What can hang from each mark:
gazom: bovafeg
kudop: difo laku
sepu: pizud
bovafeg: gazom kudop
zikodof: mogo zuro
donal: dagul kudop pimulup
lalas: pimulup
pizud: sepu
deni: zuro
pimulup: lalas
dagul: difo
laku: zuro
difo: dagul kudop pimulup
mogo: deni sepu
sipi: bovafeg
zuro: deni zikodof

Each row was made from one small tree. The marks that hang from a mark follow it in brackets, in alphabetical order. Every link used is in the known rows. Write each row's tree.
In the rows, 128 means zero.
Known rows:
laku(zuro(deni zikodof)): [164 160 117 157 132 152 148 131 160 168 120  39 139 135 174 111  94 143
 153  82 153 130 119 119 118 122 153 133 157 109  89 159 132 111 130  89
 144 115 128]
gazom(bovafeg): [142 130 114 163 150 115 114 111 113 139 138 131 109 132 104  98 206 132
 115 104 124 148 149 113 136  96 123  93 130  88 144 113 140 104  92 138
 153  68 134]
kudop(difo(pimulup(lalas))): [116 109 118 144 123 127 146 196 111 137 114 145 139 122  91 106 171  82
 138 149 145 148 154 123 130 115  99 107 184 107 105 122  55 110 126 173
  89  92 149]
donal(dagul kudop(laku(zuro)) pimulup(lalas)): [ 52 160 111  32 196 138 137 125  86 134 159 192 110 137 157 134 127 121
 121  99  66 187 113  50 158 152 215 145 171 133 136 128 170 144 116 153
  95  62 124]
deni(zuro(zikodof(mogo(sepu(pizud))))): [161 125  80 161 102 123 112 151 194 115 140  91 142  86 137 110 115 187
 109  88 211  87 125 201 139 158 137 137 104 112 118 117 113 146 171 111
 129 147 159]
dagul(difo(kudop pimulup(lalas))): [123  52  86 151 121 132 139 210 107 106 133 161 182  88 128 140 174  87
 128 138 153 139 133 160 123 102 111  91 147 144  75 104  88 120 136 147
 117 136 119]
dagul(difo(kudop(laku(zuro)) pimulup(lalas))): [ 99  63 104 118 126 150 147 155 110 118 123 155 192 118 160 174  95  82
 135 144 116 116 126 152 140 108 130 106 141 158 105 113 131 132 146 119
 135 120 106]
bovafeg(gazom kudop(difo(pimulup) laku)): [ 69 126 160  98 149 119 105  66 107 116 149 164 119 134 114 172  89 119
 148 182  73  95 117  84 135 118  84 124 125 150 145 123 140 163  86 130
  98 182 132]
donal(pimulup): [130 137 118 116 146 118 159 147 153 130 127 135 102 139 117  86 177 123
 116 111 105 196 132 108 150 108 126 109 134 109 119 143 150 109 119 157
 107 117 150]
dagul(difo(kudop(laku(zuro)) pimulup)): [114  68 122 126 133 132 163 130 132 114 114 160 188 129 156 190  89  80
 133 136 107 117 122 146 144  94 111  93 126 162 121 110 161 125 146 102
 135 142  85]
difo(dagul kudop(laku(zuro))): [104  93 138  96  95 136  90 133 105 115 129 142 128 154 132 167 116 119
 124 157  95 104 123 127 123 147 138 125  95 152 154  99 173 180 166 100
 148 144  78]
bovafeg(kudop(laku)): [119 142 142  91 124 136 107  67  98 124 143 145  97 154 143 153 105 150
 124 161  80 101  98 129 140 125 118 133 119 125 132 155 150 170  86 125
 167 124 131]
zikodof(mogo(deni sepu(pizud)) zuro): [194 125 137 154  72  98 145 120 143  95 116  92 143 113 110  29 139 177
 109 112 155 128 161 201  91 184 128 155  96 143 138 178 122 106 138 174
 128 150 142]
zuro(deni zikodof(mogo(sepu))): [191 175 134 197 125 135 133 163 157 131 127  28 142  99 133  96 170 172
 138  84 217 117 143 153 117 115 159 167 120  94  93 152 124 111 148 108
 128 160 157]
sipi(bovafeg(kudop(difo))): [113 148 141 112 132 145 123 109 100 134 125 166  63 141 121 119 121 113
 118 142 132 146 112 118  92 135 125 155 119 129 156 118  39  83 126 140
 145  78 142]
dagul(difo(pimulup)): [140  75 117 164 136 114 158 168 145 134 100 154 159 121 117 148 158  91
 122 127 134 143 120 147 144  78  77  66 147 127  99 117 117  94 125 135
 124 130 121]
sipi(bovafeg(kudop)): [126 139 138 114 133 143 104 100  93 127 147 152  76 136 139 102 136 132
 106 123 128 130  98 133  97 131 130 137 111 124 143 140  78 103 125 132
 157 100 148]
dagul(difo(kudop(laku) pimulup(lalas))): [116  54 107 129 130 130 134 175 107  93 138 165 180 110 145 172 149  85
 126 153 140 137 132 153 149  87 120 105 140 145 100 104 124 145 128 129
 128 136 113]
kudop(laku(zuro(zikodof))): [150 130 137 104 132 141 125  91 139 146 125  86 123 156 179 146  55 151
 131 111 102 128 115 117 159 109 138 138 140 114 152 139 174 143 124  82
 153 112 122]
zuro(deni zikodof): [192 153 113 178 141 130 127 167 155 139 139  45 127 126 151 106 169 154
 144  95 194 164 124 123 128  90 143 140 160  89  77 148 120 129 108  96
 130 141 136]
donal(kudop(difo(dagul) laku(zuro)) pimulup): [ 51 148 143  41 176 150 157 120 146 150  97 183  87 197 106 166  93 102
 133 151  73 192 105  58 132 147 149 138 143 145 173  81 173 138 162 134
  71  75 117]
mogo(deni(zuro) sepu): [188 171 122 141  93 132 123  97 156 153 137 140 137  90 103  31 119 176
 106 163 153 133 120 159 178 170 140 149  88 133 108 137 125 117 109 195
 157 155 116]
zikodof(mogo(sepu)): [154 145 150 152 103 115 132 135 128 126 105 114 122 106  95  91 164 156
 115 110 136  97 157 169 121 149 120 132  94 113 130 147 132 114 156 152
 142 139 155]
zikodof(mogo(sepu) zuro): [163 132 128 149 102 120 162 135 115 110 100 111 139 100 108  88 143 182
 102 102 118 109 164 209  92 168 122 119 108 121 142 178 140 122 147 152
 146 141 159]
kudop(difo(pimulup) laku(zuro(zikodof))): [127 123 141 124 133 141 157 124 145 142 105 103 147 156 147 168  59  95
 146 132 125 134 122 100 161  95 112 135 178 113 162 117 137 110 141  97
  97 110 122]
lalas(pimulup): [173 154 123 139 130  91 148 148 123 139 123 129 126 139 108 122 176 103
 111 120 144 144 171 112 133 122  92 103 170 121 127 147 153 111  91 157
 126 118 111]
sipi(bovafeg(gazom kudop(laku(zuro)))): [ 74 138 170  73 155 146  90  17  95 133 163 146  85 146 169 139  37 141
 122 130  70  90 101  96 104 141 138 145  79 152 175 142 146 131 123  94
 154 136 138]
dagul(difo(kudop pimulup)): [136  60 102 157 128 115 149 187 131 105 119 166 177 102 123 157 169  84
 126 135 142 144 130 154 127  88  91  81 131 148  89 102 117 113 138 130
 118 158  98]
laku(zuro(deni zikodof(mogo(sepu(pizud))))): [160 160 126 178 111 145 150 131 183 139 118  21 158 121 159  99  94 163
 152  60 208  83 131 153 105 149 160 154 127 126  95 160 125 104 175  92
 121 135 143]
gazom(bovafeg(kudop(difo))): [108 158 108 147 140 143 122  88 101 145 130 151  91 135  90 130 169 125
 132 143 112 124 132  99 114 123 120 124 134 113 150 100  87  96  81 150
 154  50 133]
kudop(difo(pimulup) laku): [121 117 157 125 138 109 150 132 129 120 111 155 131 163 107 162 135  78
 135 158 118 151 142 111 163  88  91 116 162 110 149 120 126 134 116 131
 102 117 125]
pizud(sepu): [178 153 135 128  95 116 136 145 138 121 118 171 154 138 108 101 180 168
 102 101 133 156 113 148 158 146 128 108 148 102 117 148 130 125 109 159
 168 109 123]
bovafeg(kudop(difo)): [117 150 121 113 112 137 132 113 108 145 110 153  86 135 108 136 121 126
 143 168  99 123 119 122 109 148 105 133 140 135 114 128  68 123  99 156
 147 100 131]
deni(zuro): [128 129  90 130 128 120 126 129 158 150 130 158 120 114 126 117 124 141
 112 127 116 121 126 173 144 152 119  92 118 114 103 136 119 154 121 132
 168 113 134]
laku(zuro): [128 130 127 118 118 133 148 108 134 164 102 119 124 142 142 104  88 125
 132 108  80 116 131 132 122 148 116  98 137 127 118 152 134 115 137 130
 156  95 119]
difo(dagul kudop pimulup(lalas)): [108  56  98 150  86 129  72 246  76  93 160 146 171 100  88 116 233  95
 124 155 163 115 130 137 110 131 113  96 145 126 101  98 108 160 167 150
  82 160 121]
bovafeg(gazom kudop): [ 94 134 131 106 136 118  85  72 105 132 161 144  99 110 119 116 117 168
 138 152  70  92 116 106 106 145  99 110 100 146 108 144 136 164  83 136
 138 183 143]
deni(zuro(zikodof)): [159 126  68 145 127 132 111 153 167 145 141 111 125 100 148 119 118 167
 114 109 158 133 115 166 151 131 129 117 136 101 110 118 118 147 123 109
 150 129 142]

Which tree is each row?
[219 136 130 166  81 107  98 148 164 114 131  48 127 104 124  43 149 177
 123 101 211 125 144 150 127 141 134 184 106 117 131 125 114  99 150 140
 106 167 146] | zuro(zikodof(mogo(deni sepu(pizud))))
[162 145  87 160 113 135 115 150 169 139 127  94 136  76 133 111 118 183
 107  98 176  91 132 192 142 156 143 140 101 106 124 121 124 133 159 118
 149 148 160] | deni(zuro(zikodof(mogo(sepu))))
[124 137 140 114 133 139 141 101 123 121 144 107 146 147 168 150  95 115
 148 126 112 120 136 133 124 131 167 144 113 145 104 150 166 167 132  96
 163 136  88] | difo(kudop(laku(zuro(deni))))
[132  60 121 136 137 115 146 153 125  94 125 168 177 122 140 187 142  83
 122 148 131 143 127 151 152  70 100  97 127 147 117 105 152 141 126 113
 127 160  92] | dagul(difo(kudop(laku) pimulup))
[116 122 105  98 186  98 131 159 100 134 115 223 105 110 128 167 170 119
 113 112 108 180 118  97 132 122 146  96 157 145 103  91 115 120  96 146
 130  94  91] | donal(dagul(difo) kudop)
[ 98 166 145 104 151 153  97  32 126 146 166  74 123 135 185 160  35 174
 161 133  87  76  95  86 122 134 147 154 110 150 116 158 182 174  91  75
 148 179 131] | bovafeg(gazom kudop(laku(zuro(deni zikodof))))
[183 144 117 144  77 119 120 102 184 126 147 138 148  99 109  30 115 178
 110 148 195 124 112 167 181 177 130 149  94 142 101 135 107 127 123 185
 130 155 114] | mogo(deni(zuro) sepu(pizud))
[132  94 114 161 142  91 144 180 112 121 116 185 152  96 116 164 196  81
 111 108 132 150 133 111 158  89 113  71 157 129 109 114 109  88  98 135
 131 123  96] | donal(dagul(difo(pimulup)))
[ 81  63 122 114  90 154  83 182  77 104 151 141 178 131 126 156 145  87
 131 157 123  87 117 127 125 140 135 109 135 143 138 104 154 173 176 124
 102 143 103] | difo(dagul kudop(laku(zuro)) pimulup(lalas))
[152 164 118 172 128 142 142 140 161 165 107  19 134 131 165 119 101 130
 158  64 146 102 145 145  79 139 164 149 127 112 103 162 132  99 158  78
 151 111 143] | laku(zuro(deni zikodof(mogo)))
[100 124 159 114 133 134 169 105 134 146  95 142 145 168 127 162  67  71
 145 146  88 123 135 106 152 113 103 114 160 128 158 131 135 117 138 123
 114  95 115] | kudop(difo(pimulup) laku(zuro))
[ 85 106 165 120 110 138 136 135 131 145  86 150 139 181  97 187  98  67
 138 163 103 109 122  98 142 121  96 105 146 132 178 102 141 129 161 115
 105 102 104] | kudop(difo(dagul pimulup) laku(zuro))
[188 142 129 150  77 129 126 118 170 145 113  44 140 115 147  52  76 167
 132  89 172 101 136 145 116 168 142 173 109 135 134 138 127  84 171 130
 121 135 132] | laku(zuro(zikodof(mogo(deni sepu(pizud)))))
[ 88 135 154  83 142 117  79  37 100 120 168 147  97 134 140 153  87 168
 134 165  55  86 111 102 132 131 109 130  90 147 134 147 176 192  74 115
 148 182 135] | bovafeg(gazom kudop(laku))
[201 145  90 142 109 118  95 133 164 155 139  95 116 105 138  58 118 157
 120 134 152 161 123 146 146 144 143 156 114 115 113 120 117 117  99 146
 157 137 123] | mogo(deni(zuro(zikodof)))
[ 77 172 134  47 212 104 157 135 114 116 133 223  77 153 115 163 163 100
 118 130  87 231 128  38 165 119 179 152 167 128 158  93 147 132  97 155
  72  83 107] | donal(dagul kudop(difo laku) pimulup)
[ 66 162 136  37 200 146 185  92 150 150 105 180  94 185 132 146  66 104
 140 134  60 204 115  60 138 138 154 147 154 143 157 109 169 129 141 143
  75  69 124] | donal(kudop(difo laku(zuro)) pimulup)
[ 80 127 154 121 154 128 104  98  99 118 153 168  97 119 111 124 120 106
 129 142 123 122 115  91  88 122 100 128 116 141 154 116  70  95 123 134
  91 148 152] | sipi(bovafeg(gazom kudop(difo(pimulup))))
[102 132 160 108 143 145 123  94  94 113 138 169  95 157 130 154 110  86
 116 153 132 132 101 113 120 102 117 152 131 127 176 125  81 101 128 122
 124  98 141] | sipi(bovafeg(kudop(difo(pimulup) laku)))
[155 140 120 171 130 110 167 145 129 121 108  68 134 134 132 111 166 133
 133  85 122 128 175 203  45 154 143 117 121 114 107 199 132 127 128 114
 162 116 156] | zikodof(mogo zuro(deni))
[100 132 152 103 152 127  81  71  96 123 165 153  76 119 137 104 116 149
 117 129 104 118 108 106  88 133 122 130  87 141 144 133 102 121 113 123
 139 150 153] | sipi(bovafeg(gazom kudop))
[ 81 150 144  76 144 148 110  39 126 146 135 118  99 136 157 173  10 160
 158 159  66  89 111  76 126 144 123 160 116 159 156 118 138 153 100  98
 131 152 129] | bovafeg(gazom kudop(difo laku(zuro(zikodof))))
[132 172 152 138 143 143 160 112 160 158  89  50 117 168 160 173  57 103
 164 111 134 120 156 121 110 126 166 182 132 118 147 134 127 115 143  72
 149  85 132] | kudop(difo laku(zuro(deni zikodof(mogo))))
[203 139 152 145  73 107 118 110 157 119 138 120 134 122 101  13 149 172
 117 144 189 149 125 135 170 148 115 155 112 136 104 141 111 112 117 191
 110 162 110] | mogo(deni sepu(pizud))
[ 90 107  92  90 155 123 146 181 101  95 154 191 132  94 149 167 186  95
 111 125 123 202 148  98 177 104 203 143 131 146 118 100 123 124 100 145
 135 107 108] | donal(dagul(difo(kudop(laku))) pimulup(lalas))
[190 155 128 202 111 126 131 165 179 112 137  21 147 108 139  95 166 173
 139  73 250 111 138 162 115 118 153 166 124 102  88 150 115 120 157  99
 105 163 157] | zuro(deni zikodof(mogo(sepu(pizud))))
[167 162 137 180 117 132 177 136 130 112 112  73 154 105 119  91 158 169
 122  93 152 111 165 207  79 161 148 130 113 117 104 201 138 123 139 138
 150 147 156] | zikodof(mogo(sepu) zuro(deni))
[161 147 125 146 102 150 135 128 146 152  98  59 138 103 146  97  81 171
 131  83 140  88 136 150 117 149 141 148 118 120 139 140 142  95 178 115
 137 129 146] | laku(zuro(zikodof(mogo(sepu))))
[118  64 138 132 105 114  80 185  97  77 156 154 163 141 105 168 199  90
 116 165 136 115 118 127 140 100 102 101 121 129 147  94 178 184 155 112
  94 187  93] | difo(dagul kudop(laku) pimulup)
[117  98 138 159 105 116 124 203 128 134  95 156 128 148  60 143 194  73
 127 163 147 141 135 108 127 115  73  89 154 116 142  87  88 109 151 149
  80 123 122] | kudop(difo(dagul pimulup))
[ 77 146 160  79 146 123 102  44 107 126 142 163  84 141 122 171  74 142
 148 187  62 105 124  87 128 137 104 145 104 153 148 122 131 175  75 125
 133 159 131] | bovafeg(gazom kudop(difo laku))
[ 61 132 166  84 123 129  71  74 106 129 136 167  76 151  95 188 102 137
 140 204  73  95 115  79 121 147 100 135  92 158 165  95 137 183  99 120
 127 166 124] | bovafeg(gazom kudop(difo(dagul) laku))
[ 99 141 106 165 142 141 125 108 100 135 139 151 124 129  83 134 185 101
 133 140 122 116 125  94 116 104 101 108 150 109 149 105  96  87  91 153
 120  69 137] | gazom(bovafeg(kudop(difo(pimulup))))
[183 157 119 189 136 118 121 177 155 137 125  19 121 123 147 116 175 138
 145  77 188 130 155 152  83 109 155 156 129  91  94 149 122 116 137  83
 141 135 158] | zuro(deni zikodof(mogo))
[ 60 151 175  72 158 147 112  26 102 141 136 162  73 151 152 155  24 121
 134 149  76 107 111  83 102 145 137 159  90 160 189 121 105 115 123 106
 145 113 137] | sipi(bovafeg(gazom kudop(difo laku(zuro))))
[123  63 116 159  95 113  83 218 101  90 148 151 163 114  83 133 225  94
 118 149 151 118 123 134 114 116  95  84 129 132 119  96 137 154 165 134
  82 189  96] | difo(dagul kudop pimulup)
[163 142 131 180 102 117 178 136 154  95 122  70 163 120 126  90 157 175
 125  81 193 106 157 218  79 165 140 131 117 125  96 198 120 137 148 130
 126 147 156] | zikodof(mogo(sepu(pizud)) zuro(deni))
[121  88 121 102 131 136 157 109 137 128 106 157 146 134 164 185  68 106
 131 143  94 132 131 151 139 115 131 114 105 169 123 106 148 139 135  99
 178 118  81] | dagul(difo(kudop(laku(zuro))))
[ 93  93 153 125 108 132 104 185 103 123 113 156 130 161  84 168 168  73
 132 184 139 133 133 110 150 109 104 119 160 109 157  95 104 150 138 143
  90 103 136] | kudop(difo(dagul pimulup(lalas)) laku)
[ 70 166 127  38 204 120 151  99 109 131 144 201 104 152 151 151 117 118
 117  94  54 190 107  42 163 134 193 129 154 139 154 125 199 137 114 136
  98  88 101] | donal(dagul kudop(laku(zuro)) pimulup)
[186 139 126 165 109 124 115 163 141 123 118  66 125  93 123  92 153 182
 116  94 177 115 145 157 130 124 129 154 118  97 134 128 130 112 155 125
 124 156 161] | zuro(zikodof(mogo(sepu)))
